Every row comes from one small tree of marks. The marks that hang from a mark follow it in brackets, in alphabetical order. Every link used is in the known rows. Which tree was each row made from?
Known rows
A(U V(X(M))): [ -8   0 -54  -2  -1  15  -9 -45  19  45 -64 -19  14 -66  18 -11 -16  -8
 -42  45  15 -33 -12  51  12 -20  -1  20 -39  -5  36   6  17  43 -26   1
   6   2   0 -30  46  -6  19 -53  10  43   1 -37 -38 -32 -31  36 -30  40
  -8  18 -32 -35   2  12 -73 -40  -9]
L(X): [ 17   5 -16 -14  10  -5 -48  -9  28  -1 -32  17  -5 -28   4 -32 -43 -51
 -30  -2 -32 -33   2  12  -7   9   8  -2 -54 -21  16 -20 -17 -10 -10 -24
 -27 -16   0   2  28  -3  13  -2  16  11  -4  17 -21 -20  39 -13 -14  16
 -22  17  -5 -24 -19 -17 -53 -22  -4]
R(F X(M V)): [ -7  15 -13  19  14 -19  -7 -16  14  -8  47   2  20 -29  23 -40  10 -19
 -51  25 -22 -40  29 -33  11 -54   2   8 -59 -28 -14   4 -20 -36   1 -50
 -12   6  -5  46  66  14  32  18  12  32 -53  -9  -7 -23 -10  48 -45  18
   7   0   4  -1 -23  -7 -53 -19   2]
R(F(L) X(M(T))): [-56  17  15  -1  42 -11 -26 -17  26 -24 -12  -4  32 -41  17 -42  -5  -4
 -72  26 -28 -47  58   0  20 -37  27  21 -51   2  -1  -5   2   4 -23 -43
   0 -20  11  20  42  28  15  20   9   2 -64  25 -27 -30 -22  50 -28  19
  28  16 -12 -24 -11 -17 -46  19  -1]
M(X(R V)): [ -6   9 -14  10  19   1 -12 -30   8  31  10  11  11 -12  16 -13   5 -21
 -23  31   5 -45 -16 -51 -36 -68   8   1 -54 -25 -32  -4 -43   1  28 -31
  -4  -1  -8  10  27 -11  36   0  -2   9 -23  25  -4 -62 -33  40 -10   1
 -20   5  34 -53 -51   4 -74 -30   4]
X(R(F(L))): [-34  28 -14  -8  13  -7 -29 -23  33   7  15  12  -3 -25  26 -59  -2  -1
 -53  16 -14 -47  25   1 -15 -10  17  32 -64 -17  -1 -18   5   7  -2 -28
 -26 -17  -8  13  24   0  41  25   6  28 -21  12 -33 -43 -51  46  -8   7
  -1  16  -9 -39  -9  -4 -42 -28   7]
M(X): [ -9  11 -12  -8  15  -9 -23 -33   4   5 -29   0  20 -27  20   3 -18 -22
 -43  30 -21 -41  -2 -23 -27 -36  25  -1 -45 -13   1 -15  -2  11  -8 -30
 -13  -8   3 -12  32  -9  21  -3  -6  -8 -20  20  -9 -35 -16  28  -5  29
 -11  24  16 -35 -32  -8 -67  -3 -18]
T(M(X)): [ 18  -1 -33  -4  27  -6  -9 -45 -24 -14 -37  13  14 -24  27 -24 -23 -11
 -69  32 -21 -34  -6  -3 -28 -14  33  11 -51  -9  -4  -4  -8   3  -1 -30
  -9  -5   4  -2  41 -19  19 -14  15 -14 -18  28  -7 -28 -13  45 -24  23
  -7  19   2 -44 -25  -3 -84  10 -26]
A(U V(X)): [ -4  -5 -35  -9 -20   7 -26 -62  24  35 -64 -16  11 -57  10   2 -13 -15
 -27  30   3 -18 -15  39  10  -8   6  22 -40   3  50 -19  28  42 -31   8
  -4 -13   1 -29  38 -12  22 -40   7  35  -3 -21 -38 -39 -24   8   7  36
 -22  25 -31 -53  15   2 -44 -36  -8]
A(V(X)): [-19  13 -38  -8 -11 -19 -48 -38  32  26 -56  -7  -5 -38  18  -5 -27 -11
 -36  27   3 -29 -14  41 -11  -6   5  14 -33   7  48 -36  13  32 -12   5
  -9 -16   0 -33  21 -18  28 -30   7  28 -21  -1 -20 -42 -14  -3 -18  42
 -25  42 -23 -55   0   1 -56 -40  -7]
M(T X(V)): [-22  11   5  -5  20   4 -28 -42  -3  12 -30  15  29 -18   2  12 -14 -34
 -24  32  -3 -32  -5 -48  -6 -62  19  -7 -36  14  -1 -18 -44   5   5 -17
  12  -8  -1  13  33  -6  25   0   4 -20 -63  50  -1 -65   3   8 -21  11
 -11  27  25 -41 -36 -14 -49   0   1]
F(R): [ -1  -1  -9  10   4 -18 -49 -23  38  10 -37  -3  -5 -27  17 -10 -11 -36
 -38  33 -24 -12 -14  -2 -11 -31   9   4 -61   2  22  -7 -25 -10  -6 -20
  -5   6   2   8  42  -8  29 -10  31   9 -33  14 -17 -15   8 -45  -8  35
  -7   6   4 -37  18 -15 -60  -7  -6]
V(X(M(T))): [-41  13 -10  14   7  -7 -20 -42  11  14 -61   7   8 -31  15  -9 -30 -16
 -49  37  -1 -55  -2  18   9 -25   5  -3 -33  26  38 -16  -8  31 -11   8
  36 -14  -4 -42  35   0   8 -12  29  17 -49  24 -18 -51  10  31 -72  35
  13  50  -2 -32 -23  -8 -67 -22  -8]
X(M(T) R(F) V): [-22  21  -7  27  23   3 -16 -19   9  27   1  12  18  -7  16 -64   3 -17
 -52  29  10 -52  -4 -30  15 -63  -9   2 -47 -11 -12   2 -51  -8   5 -27
  16   2 -19  40  50  10  34  10  26  36 -51  22   0 -62 -30  50 -47   8
  14  -3  10 -23 -32  -1 -61 -24   7]
L(X(R(F) V)): [ 25  26 -30   5  -6  -3 -40  -7  18  19  18  27  -6  -6   4 -66  -9 -42
 -30  -9 -16 -45 -15 -29  -5 -20  -1   1 -60 -49  -6  -6 -47 -33  10 -34
 -33 -13 -12  45  37   3  47  20   8  48 -14   2 -20 -43   0  22 -14  -3
 -19  -5   1 -30 -27  -4 -45 -46  12]
X(M(T) R V): [-21  10  -6  27  37  10 -12 -23  21  35 -13  11   9 -11  22 -51   1 -29
 -37  41  23 -49   1 -34  -3 -66  -6  -1 -48  -1 -34  -4 -60  -4  16 -13
  27   0  -9  19  46  -2  27 -12   9  21 -53  34   1 -64 -15  34 -54  -4
   2   4  24 -36 -41  -3 -77 -30   9]
M(T X(R(F) V)): [-18  21   6   3  16   9 -25 -33 -11  24  -9  14  38  -1   7 -17   4 -21
 -39  29  -5 -46 -13 -68  -3 -68  14   0 -46 -10 -11 -10 -46   1   5 -25
   7 -11 -13  28  36  -3  48  19   3   5 -46  39   0 -74 -34  45  -7   9
   3   6  29 -52 -44  -9 -41  -6  -3]
A(U V): [ 12 -12 -21 -10  16  13 -28 -38  16  24 -53 -16  16 -54  20 -11 -12 -27
 -37  27   1 -12   7  33   5 -22  10  19 -54  -6  17 -12  15  23 -33 -21
 -21  -3   3   6  40  -6  24 -32  -1  24   6 -14 -33 -21 -30   7  18  27
 -26  -4 -23 -21  20  -8 -49 -27 -10]
V(X(M R)): [-26  14 -31  22   2 -13  -6 -36  16  37 -20   4  -8 -31  28 -34 -18  -9
 -47  38   8 -60 -10   6 -17 -31  -4  12 -47 -11  12  -1  -8  28  11   6
  18  -8 -11 -41  37 -14  14 -22  13  42 -13  -6 -17 -58 -25  51 -51  26
  -2  24   7 -50 -31  11 -89 -45  -4]
T(M(X(R(F) V))): [ 16  13 -45   9  14   2  -5 -42 -35   6  21  23  16  -7  21 -52  11 -10
 -62  28 -10 -37 -22 -57 -22 -46  16  17 -64 -37 -24  11 -43 -18  20 -36
 -15   4  -3  40  43 -12  46   8  20  18 -22  21   1 -44 -47  60 -33   3
 -10  -6  11 -53 -38  11 -82 -13  -6]
A(V): [ -6   8 -25  -5  19 -12 -44 -23  35  20 -44 -13   4 -40  29 -13 -25 -24
 -47  20   0 -21   8  28  -7 -16  10   7 -41  -6  11 -27  -1   8 -12 -23
 -29 -11   0   2  34 -16  24 -27   6  13 -15  12 -11 -29 -10  -6   2  27
 -28  16 -19 -36  -4  -7 -58 -23 -10]
V(X(M R(F))): [-24  33 -44  22  -9 -19  -9 -33   9  29 -10   1   2 -26  26 -40 -14   4
 -59  25   1 -61 -16   0  -3 -30  -4  14 -45 -25  30   1  -2  14  -2  -5
   4 -11 -14 -24  36   2  25   2  18  56 -12 -22 -16 -48 -29  71 -59  32
   3  22  -3 -37 -31   8 -66 -45 -10]
M(X(R(F(L)))): [-35  26 -22 -23  15 -12 -28 -36  14   5   2   4  21 -38  20 -28  -4  12
 -57  23 -22 -52  12 -14 -26 -26  30  30 -57 -22  -4  -5   2  13  -2 -51
 -31  -9   1   2  17  -2  38  14 -15   6 -12  21 -30 -49 -65  69   5  13
  -1  13   2 -62 -39   3 -56  -1   3]
M(T): [-24   7  17   2  22  -4 -46 -32  21  -2 -51   4   9 -22  21  -9 -29 -35
 -37  25 -13 -32  12   7   6 -27  20  -6 -42  22  13 -34 -11   8 -13  -3
  15 -22   6   0  28  -4  12  -2  10  -6 -40  41  -8 -44  20  -5 -19  19
   3  30   6 -30 -10 -28 -50  -5 -14]

Which tree is each row?
[-16   5  -6  18  25   5 -21 -21  15  21 -20  11  18 -26  15 -33  -6 -39
 -38  36   1 -44  -1 -13  11 -57   3  -1 -48  17  -7  -8 -49  -5   7 -15
  22   4 -11  30  54   5  23 -11  21  15 -75  30  -5 -50  11  17 -66  10
   8  21  12 -20 -29  -9 -68 -24   7] -> X(M(T) V)
[ -8   5  -5  25  30 -11  -6 -13  27  10  31  -1  11 -28  27 -36  10 -26
 -41  41  -5 -32  37 -37  -4 -56   3   8 -63 -21 -21   2 -31 -24  14 -40
   3   9   1  28  59   4  23   0   4  20 -54  11  -5 -30   5  30 -43   7
   4  -2  17 -13 -22   1 -73 -18   7] -> R(X(M V))
[ 10  20 -17  -3   2  -8 -31   1  23   7 -15  12 -10 -13  11 -69 -30 -33
 -51  -9 -27 -52   0  -9  -3  -5   8   8 -59 -46   0 -11 -22 -10  -7 -28
 -36 -19  -2  14  25   5  33  20   5  39  12  -2 -24 -38   7  27   9  15
 -18  -6   4 -37 -26  -7 -43 -31  -6] -> L(X(R(F)))
[-24   7  16  20  44  10 -18 -26  12   5  -2   2  24 -26  13 -24   3 -35
 -43  43  -2 -38  39 -34   9 -66   3  -4 -55   4 -19  -8 -40 -12   5 -30
  27   1   3  25  56   9  19  -1   4   7 -81  31  -2 -47  12  19 -41   6
  17   8  19 -21 -27 -17 -61  -6   5] -> R(X(M(T) V))
[-33  19 -20   4  19 -21 -13 -10  31  -7  60   2  22 -44  18 -54  25  -8
 -44  27 -34 -38  47 -13   2 -42  14  27 -70 -16   3  10  -7 -19   1 -53
 -17   1  -3  43  58  20  31  27   4  28 -70   5 -29 -29 -28  51 -43   7
  22   8 -18 -10 -17   3 -50 -12  23] -> R(F(L) X(M V))
[  6   8 -43 -10   4 -13 -34   6  47  29  -9  27   5 -52 -15 -38   6 -46
 -40  29 -33 -26 -19   1  -6 -15  -5  25 -73 -19   8  19 -52 -27   6 -47
 -10  30  -8  36  46   5  24 -15  18  19 -54  23 -43 -12  10 -27 -61   0
   1  -2 -18 -45 -11  12 -85 -29  44] -> F(L(X(M V)) R)
[-46  28 -48   3 -12 -18 -10 -34  18  20   4   5   4 -40  16 -50  -3  21
 -63  28  -9 -63   1  30 -16 -12   7  35 -51 -19  31   3  12  24  -3 -12
  -3 -13  -8 -25  30   5  24   0  12  45 -20 -11 -43 -55 -57  78 -53  21
  13  35 -22 -48 -33  21 -70 -41  16] -> V(X(M R(F(L))))
[-25   1  18  18  64  -3 -38 -18  36   2 -58 -14  16 -26  18  -1   0 -31
 -57  53 -15 -29  20 -13  13 -66   7  -1 -58   5  -1   5 -42  -8 -13 -34
  24   4  11   9  47   9  11 -12  19  -1 -61  26  -2 -19  19 -20 -23  33
  16  -7  14 -44   9 -26 -69  26 -11] -> F(R(X(M(T))))
[ -6  17 -14  12  40  19 -24  -3  15  42 -29  27   7 -18   2 -64 -22 -53
 -40  24  12 -62  -7 -26   1 -50 -12  -3 -52 -27 -19   2 -79 -10  15 -23
  14  -1 -11  17  40   0  18  -6  10  26 -38  31 -12 -59  22  21 -49 -11
  -7  -8  18 -37 -48  -4 -77 -34  23] -> L(X(M(T) R V))
[  7  13 -38   5  36   3 -16   4  29  26 -27   7  -6 -32  25 -63 -22 -35
 -63  15   0 -64  -5   1 -21 -25  -2   8 -57 -45 -22   4 -38  -4   1 -31
 -19  -4   0 -11  34  -6  10 -18   5  34  11   3 -17 -31   8  43 -39   4
 -14 -10   8 -39 -41   0 -83 -35   3] -> L(X(M R))
[-44  26 -14  19   3  -4 -17 -40   5  23 -42   3  12 -19  18 -36 -13   0
 -62  30  11 -71 -15   4  14 -35  -2   4 -35  -1  36  -9 -13  23 -10   7
  24 -17 -10 -24  37  10  18  -3  20  46 -29   2 -15 -66 -24  59 -37  31
  14  27   1 -45 -27   1 -65 -26 -11] -> V(X(M(T) R(F)))
[-30   8  -1  15  48  10 -20 -18  20  28 -45  -2  10 -19  36 -52 -21 -18
 -60  36  20 -62   5  -4  -6 -52   0  -1 -52  -1 -18 -13 -35  12   2 -15
  20 -10  -2 -13  31  -3  16 -16   9  17 -28  29  -4 -55  -7  41 -40  11
   6   2  22 -43 -30  -9 -81 -16 -11] -> X(M(T) R)
[ -4  11 -51  -2 -18  10 -24 -54  14  43 -46 -12   8 -46  20 -27   7  -3
 -39  19  13 -33 -21  24  13 -21   2  23 -48 -17  36 -12  25  34 -28   0
 -14 -17  -5 -12  34  -6  44 -15  -1  55  23 -45 -39 -48 -67  33  20  36
 -22   5 -27 -53   9   6 -42 -40  -9] -> A(U V(X(R(F))))
[-27  13   7  22  28  -6 -24 -17   9  -8  14   2  33 -23  13 -39   4 -24
 -53  24 -13 -43  35 -42  25 -65   6   0 -47   2  -4   2 -36 -20  -9 -36
  13  -7  -3  48  63  24  32  26  20  21 -74  18  -4 -39   7  35 -37  20
  21   7  10  -5 -18 -14 -47   0  -5] -> R(F X(M(T) V))
[-12  18 -20   1  14 -10 -17 -26  -6   7  -8   0  20 -15  27 -19  -6  -3
 -55  20 -14 -52 -12 -29 -21 -46  22   2 -50 -35  -9  -6  -5  -1   1 -43
 -26 -12   0   7  24  -8  34  14  -4  17   0  -1  -6 -44 -46  59  10  24
 -10   1  22 -46 -36  -6 -59  -4 -27] -> M(X(R(F)))
[-18  19 -37 -11  42   5 -15   3  38  20 -14  13  -5 -44  19 -77 -24 -21
 -62  21  -9 -61  17  23 -19  -2   9  29 -65 -40 -19   3 -20  11   4 -36
 -17   0  -2 -11  20   0   9 -11  -4  26  -5  17 -41 -35  -5  54 -37  -8
  -8  -1  -5 -46 -46   4 -84 -32  24] -> F(L(X(M R)))
[-38   1  21  20  61  -2 -18 -23  22  -8 -41 -10  21 -33  30 -25 -18 -19
 -57  41  -9 -43  47   0  11 -47  13   0 -51   7 -11 -12 -24   5 -11 -26
  16 -15   8  -5  43   8   1  -2   4  -1 -57  28   0 -36  11  23 -30  22
  12  10  20 -31 -15 -20 -59  10 -17] -> R(X(M(T)))
[-15  15 -36 -15  29 -10 -11 -39 -13 -13  -3  19  11 -29  26 -60  -1  15
 -80  28 -22 -48   5  -8 -27 -16  40  45 -61 -24  -1   1  -7  10   4 -44
 -24 -12   7  15  28  -8  34  13   2   1 -12  28 -29 -36 -67  75 -17   7
   0   9  -5 -67 -32  12 -79  11  -5] -> T(M(X(R(F(L)))))
[ -6  29 -19   6   2  -6 -11 -28  -5  21  23  11  21  -7  17 -24   9 -19
 -34  18  -7 -40 -15 -58 -19 -61  11   6 -54 -35 -14  -1 -34 -14  17 -38
 -13  -2 -13  32  39  -4  51  19   3  28 -24   9  -6 -58 -48  55  -1  11
 -10  -1  26 -43 -42   1 -54 -21  -3] -> M(X(R(F) V))
[-54  21  -7   3  39  -3 -24 -15  21   9 -14   5  16 -23  20 -67  -7   6
 -72  32  -3 -62  25   8  12 -33  15  26 -56  -6  -1  -1 -18  12 -11 -35
   3 -14  -7   7  29  17  24   9   7  25 -38  27 -31 -48 -42  67 -42   7
  22  13  -7 -41 -27  -1 -59 -10   5] -> X(M(T) R(F(L)))
[-21  14   9   5  38  14 -24 -45   3  35 -26  12  23 -11  11 -14  -4 -29
 -23  34  14 -45 -12 -56 -20 -76  13  -1 -44  -2 -24 -15 -52   9  20 -24
  20  -6  -8  13  28 -15  33   0  -5  -5 -48  45   5 -79 -26  30 -18  -3
  -7   9  40 -61 -46  -6 -68  -9   1] -> M(T X(R V))
[  0  -1 -16  31  39 -11 -24 -12  32  13  17  -4  11 -26  16 -16  27 -36
 -38  52 -18 -15  10 -35  -6 -69  -7   3 -71 -17 -12  22 -51 -33  16 -42
   7  26  -2  30  70   1  33  -7  18  17 -69   2  -4 -15   6 -20 -39  20
   8 -13  11 -30   4   2 -76 -10  10] -> F(R(X(M V)))
[  21    6  -40    9   36    7   -3  -47  -17   20    9   27    5   -9
   26  -34    3  -17  -48   40    4  -37  -22  -54  -37  -50   18   17
  -60  -23  -25    6  -46    3   34  -32    1    8    0   20   44  -26
   34  -12   11    4  -23   36   -1  -51  -32   51  -36   -7  -15    2
   26  -58  -41   11 -101  -16   -5] -> T(M(X(R V)))
[-15  12  -4  15  22 -22 -14 -12  19 -21  12 -12  15 -39  42 -38  -5 -10
 -74  22 -30 -43  38  -7   9 -35  15   3 -58 -29  -6   7   3 -15 -17 -49
 -12  -9   4  20  55  17  21  19  13  28 -28 -12  -5 -15 -10  51 -27  33
  14   5  -3  -4 -11 -14 -59   0 -19] -> R(F X(M))
[-27  18 -10 -24   9  -9 -38  -6  18  -9 -43  18  23 -48  -2 -55 -29 -30
 -70   5 -39 -59  18  23  20   5  21  20 -48 -17  19  -3 -22  -1 -29 -41
  -9 -13  -5  20  25  28   6   9   8  13 -39  27 -50 -31  15  36 -50  13
  12  24 -27 -26 -30 -13 -50  -5   9] -> R(F(L(X(M(T)))))
[-46  20  -9  20  19   1 -15 -48  14  38 -53   7   0 -18  17 -36 -26  -6
 -50  41  20 -60  -7   3  -1 -40   1   5 -42   8  18 -12 -23  37   4  12
  38 -15 -12 -42  30  -4  11 -26  14  31 -31  17 -13 -69  -8  46 -52  23
   4  31  13 -59 -37  -2 -76 -34  -5] -> V(X(M(T) R))
[-23  28 -38 -15   4 -10 -16 -27   8  26  38  17  21 -27   9 -36  23  -4
 -33  30 -16 -47   5 -44 -28 -49  21  29 -60 -24 -10  -3 -20  -1  13 -48
 -20  -4 -11  25  32   0  47  19 -14  14 -36  25 -30 -59 -66  64 -11   0
  -4   9   4 -48 -41  10 -54 -21  23] -> M(X(R(F(L)) V))
[  0  10 -27 -26  15 -15 -56  -8  52   8 -49  16 -10 -46  -7 -29  -6 -46
 -34  16 -47 -21  -6  26 -14  11  13  25 -72 -14  30  -4 -22  -4 -12 -38
 -24   5   4  14  20   5  19  -4   8   4 -28  28 -47  -6  21 -47 -11  17
 -11  10 -22 -58   6  -6 -65 -10  25] -> F(L(X) R)
[-28   3  10 -10  39 -18 -44 -29  57   4 -10  -3   6 -42  17 -11  13 -21
 -34  42 -35  -7  39   3 -13 -29  19  31 -81   1   9  -8  -1  -4  -4 -48
 -12   2  14   6  36   3  24   5   3  -4 -48  21 -30  -9 -14 -38  10  19
  -1   6 -11 -53  24 -15 -53  10  12] -> F(L R(X))
[-23   0 -19  11  42 -18 -28 -13  48  19  33  -2  14 -47  10 -23  37 -22
 -39  55 -24 -16  27 -14 -14 -49   3  29 -77  -7  -6  19 -38 -20  12 -58
   4  26  -3  30  59   7  25  -5  13  17 -76  14 -25 -18 -18 -16 -45   4
  10  -3  -6 -40   4   4 -75 -12  34] -> F(L R(X(M V)))
[-50  27  10 -23  38  -3 -33 -32   8   6 -28   5  30 -25  13 -31  -5   5
 -58  26 -11 -58   7 -17 -11 -36  34  23 -47  -4   0 -15 -11  24  -7 -35
  -7 -22  -2   6   9   2  25  22 -13  -5 -29  40 -23 -62 -52  62  11  13
   7  17   3 -63 -36  -8 -43   9  -2] -> M(T X(R(F(L))))
[ -4   8 -25  33  19  -4  -6 -13  20  44  31   6  -5 -17  29 -51   8 -25
 -48  37  13 -47   1 -26 -19 -62  -6   7 -63 -25 -37   6 -49  -4  27 -22
  10  12 -13  17  54 -10  35  -7   5  38 -37   4  -2 -49 -22  42 -58  -3
  -5  -5  26 -28 -37  11 -94 -48  14] -> X(M R V)
